Known rows, with every way that one mark hangs from another:
{pokod {pidoz {tetutiv {gami lani}}} pofe}: [-15  -2   4  13 -49   7  -9  15  36   5   6  10 -13   7   1  10  -5 -22]
{lepas {pokod pidoz}}: [-13  15  -6   2  -9  10   2   5   6  15   8  21  18  22  -5  -9  10  10]
{lani {lepas pokod}}: [ 14  -4 -20   3  -2  31  17  -5   6   6   0  12  12  14  -7  -7  18  25]
{gami tetutiv}: [ 15  -5  12 -23   5  -5   0 -26  -5   2 -17  -3  -6  -3   6  15  -6  10]
{tetutiv pidoz}: [  0   8  12  -4  11  13  -4 -10   2  -4  -2   0   7  10   0   1   4  -4]
{pidoz {pokod pofe} {tetutiv {gami {lani lepas}}}}: [  3 -29 -22 -10 -23  29 -17 -31  23 -21 -31 -12 -29   0   2  21   1   7]
{pofe {pokod {pidoz {tetutiv {gami {lani lepas}}}}}}: [ 35  35   7  14 -30  37   4  25  25   1 -16  14  15  19  16   3  10 -16]
{gami {lani lepas} {tetutiv pidoz}}: [ 54 -21  20 -19  -3  33   5 -39   3 -13 -27  -6  20   4  -1  -4   3  19]
{pidoz pokod {tetutiv gami}}: [-18 -11 -15 -14  -3  17 -24 -31  13 -13 -29 -13 -31  -4  13  26  13   2]
{pokod {pidoz tetutiv} pofe}: [-29   0  10  10 -42   0  14  16  28  28   8  14  -1  11   1  14  -5 -22]
{tetutiv gami {pidoz {pokod pofe}}}: [-12  12 -11 -20  11  24 -40 -18  15 -32 -11 -10 -29  19   1  19  -2   2]
{lani {gami {tetutiv pidoz}} {lepas {pokod pofe}}}: [ 37  -6   1  -2  -3  26  30 -25  20  10 -20   6  -3  -7  -7  28   2  27]
{gami {lani lepas} {tetutiv {pidoz pokod}}}: [ 50 -22  15 -33   3  40  -2 -51  -2 -22 -40 -12  19   8   0   2   3  28]
{tetutiv gami pidoz}: [ -2  18  -3  -2  10  19 -34  -4  16 -23   0  -3 -20  10   4   8   8  -7]
{lani {gami tetutiv} lepas}: [ 41 -11  11  -1  -9  14  31 -11  19  10 -19  -3   1 -30   3  26   9  22]
{pokod pidoz pofe}: [-21  14   6   3 -33  -1   6  27  22  16  19  14   7  17  -5   4  -9 -12]

Rows:
[-10   4   2 -22  11  19 -10 -24   1 -13 -16  -8  -1  22  -3  13  -8   5] | {tetutiv {pidoz {pokod pofe}}}
[ 46 -24  13 -34  -3  37  -2 -49   2 -21 -37 -12  13  11  -4   5  -5  27] | {gami {lani lepas} {tetutiv {pidoz {pokod pofe}}}}
[ 30  -9 -15   7 -15  29 -23   0  19 -30  -5  -3 -11  -4  -2  -9  10   8] | {tetutiv {gami {lani lepas}}}
[ 54 -20   9 -17   3  38   5 -47  -1 -12 -29   1  21  13  -6  -9   5  28] | {gami {lani {lepas pokod}} {tetutiv pidoz}}
[ 10  -2  -9 -16   2  31 -44 -26  15 -45 -21 -14 -20  18  -4   7  -8   4] | {tetutiv {gami lani} {pidoz {pokod pofe}}}
[ 27  -2   2   2 -22  19  35  -4  28  22 -10  14   6  -7  -5  25   6  25] | {lani {gami tetutiv} {lepas {pokod pidoz pofe}}}
[ 15  42  14   9 -20  17  13  26  12  17 -13  17  19  20  17  11   2 -23] | {pofe {pokod {pidoz tetutiv}}}
[ 22  -1  21 -17  11   4   6 -31   6  -2 -32 -14  -5 -21   5  34  -4  14] | {lani {gami {tetutiv {pidoz pokod}}}}
[ 35 -20  17 -35   4  18 -13 -53  -6 -25 -40 -14   5  13  -4   8 -18  15] | {gami lani {tetutiv {pidoz {pokod pofe}}}}
[ 40  -4  18  -3  -2  23  28 -16  20   8 -21  -4   7 -24   4  27  11  19] | {lani {gami {tetutiv pidoz}} lepas}
[ -5 -27 -17 -11 -20  18 -26 -34  18 -24 -32 -14 -35   0   2  22  -7  -1] | {pidoz {pokod pofe} {tetutiv {gami lani}}}
[ 51 -23   6 -18  -4  36   7 -45   3 -11 -28   2  15  17 -10  -3  -4  25] | {gami {lani {lepas {pokod pofe}}} {tetutiv pidoz}}
[ 10   1  16 -40  21  12 -10 -46  -9  -8 -31 -11   1  10   8  19  -1  15] | {gami {tetutiv {pidoz pokod}}}
[-23 -14 -19 -14 -12  13 -21 -28  19 -13 -26 -11 -43   4   7  33  -2  -3] | {pidoz {pokod pofe} {tetutiv gami}}
[ -7  16  -9 -20  18  27 -41 -20  11 -33 -16 -12 -20  16   6  15  12   5] | {tetutiv gami {pidoz pokod}}
[ 28  -6 -11  17  -8  26  31  -2  19  10  -8   8   7 -17  -7  11  15  27] | {lani gami {lepas pokod}}
[ 13  47   7  10 -20  18  -2  27  20   8 -11  15   4  21  19  14   6 -24] | {pofe {pokod {pidoz {tetutiv gami}}}}
[ 26   1  24  -5   6  -2  12 -22   9   4 -22  -9  -4 -24   5  30  -5   6] | {lani {gami {tetutiv pidoz}}}
[ 36 -24 -14   6 -18  31  10 -11   6 -12  -8   7  13   8 -16 -17  -2  20] | {gami {lani {lepas {pokod pofe}}}}
[ 21  -2 -20   8 -27  31 -19   8  27 -21   3   9  -8  11  -8 -10   7   8] | {tetutiv {gami {lani {lepas {pokod pidoz pofe}}}}}
[ 26  37  10  13 -26  24  -5  23  20  -1 -17  12  10  18  16   5   2 -24] | {pofe {pokod {pidoz {tetutiv {gami lani}}}}}
[ 20  -6 -14 -15  -4  47 -33 -23  20 -44 -20 -12 -13  18  -4   5   3  14] | {tetutiv {gami {lani lepas}} {pidoz {pokod pofe}}}
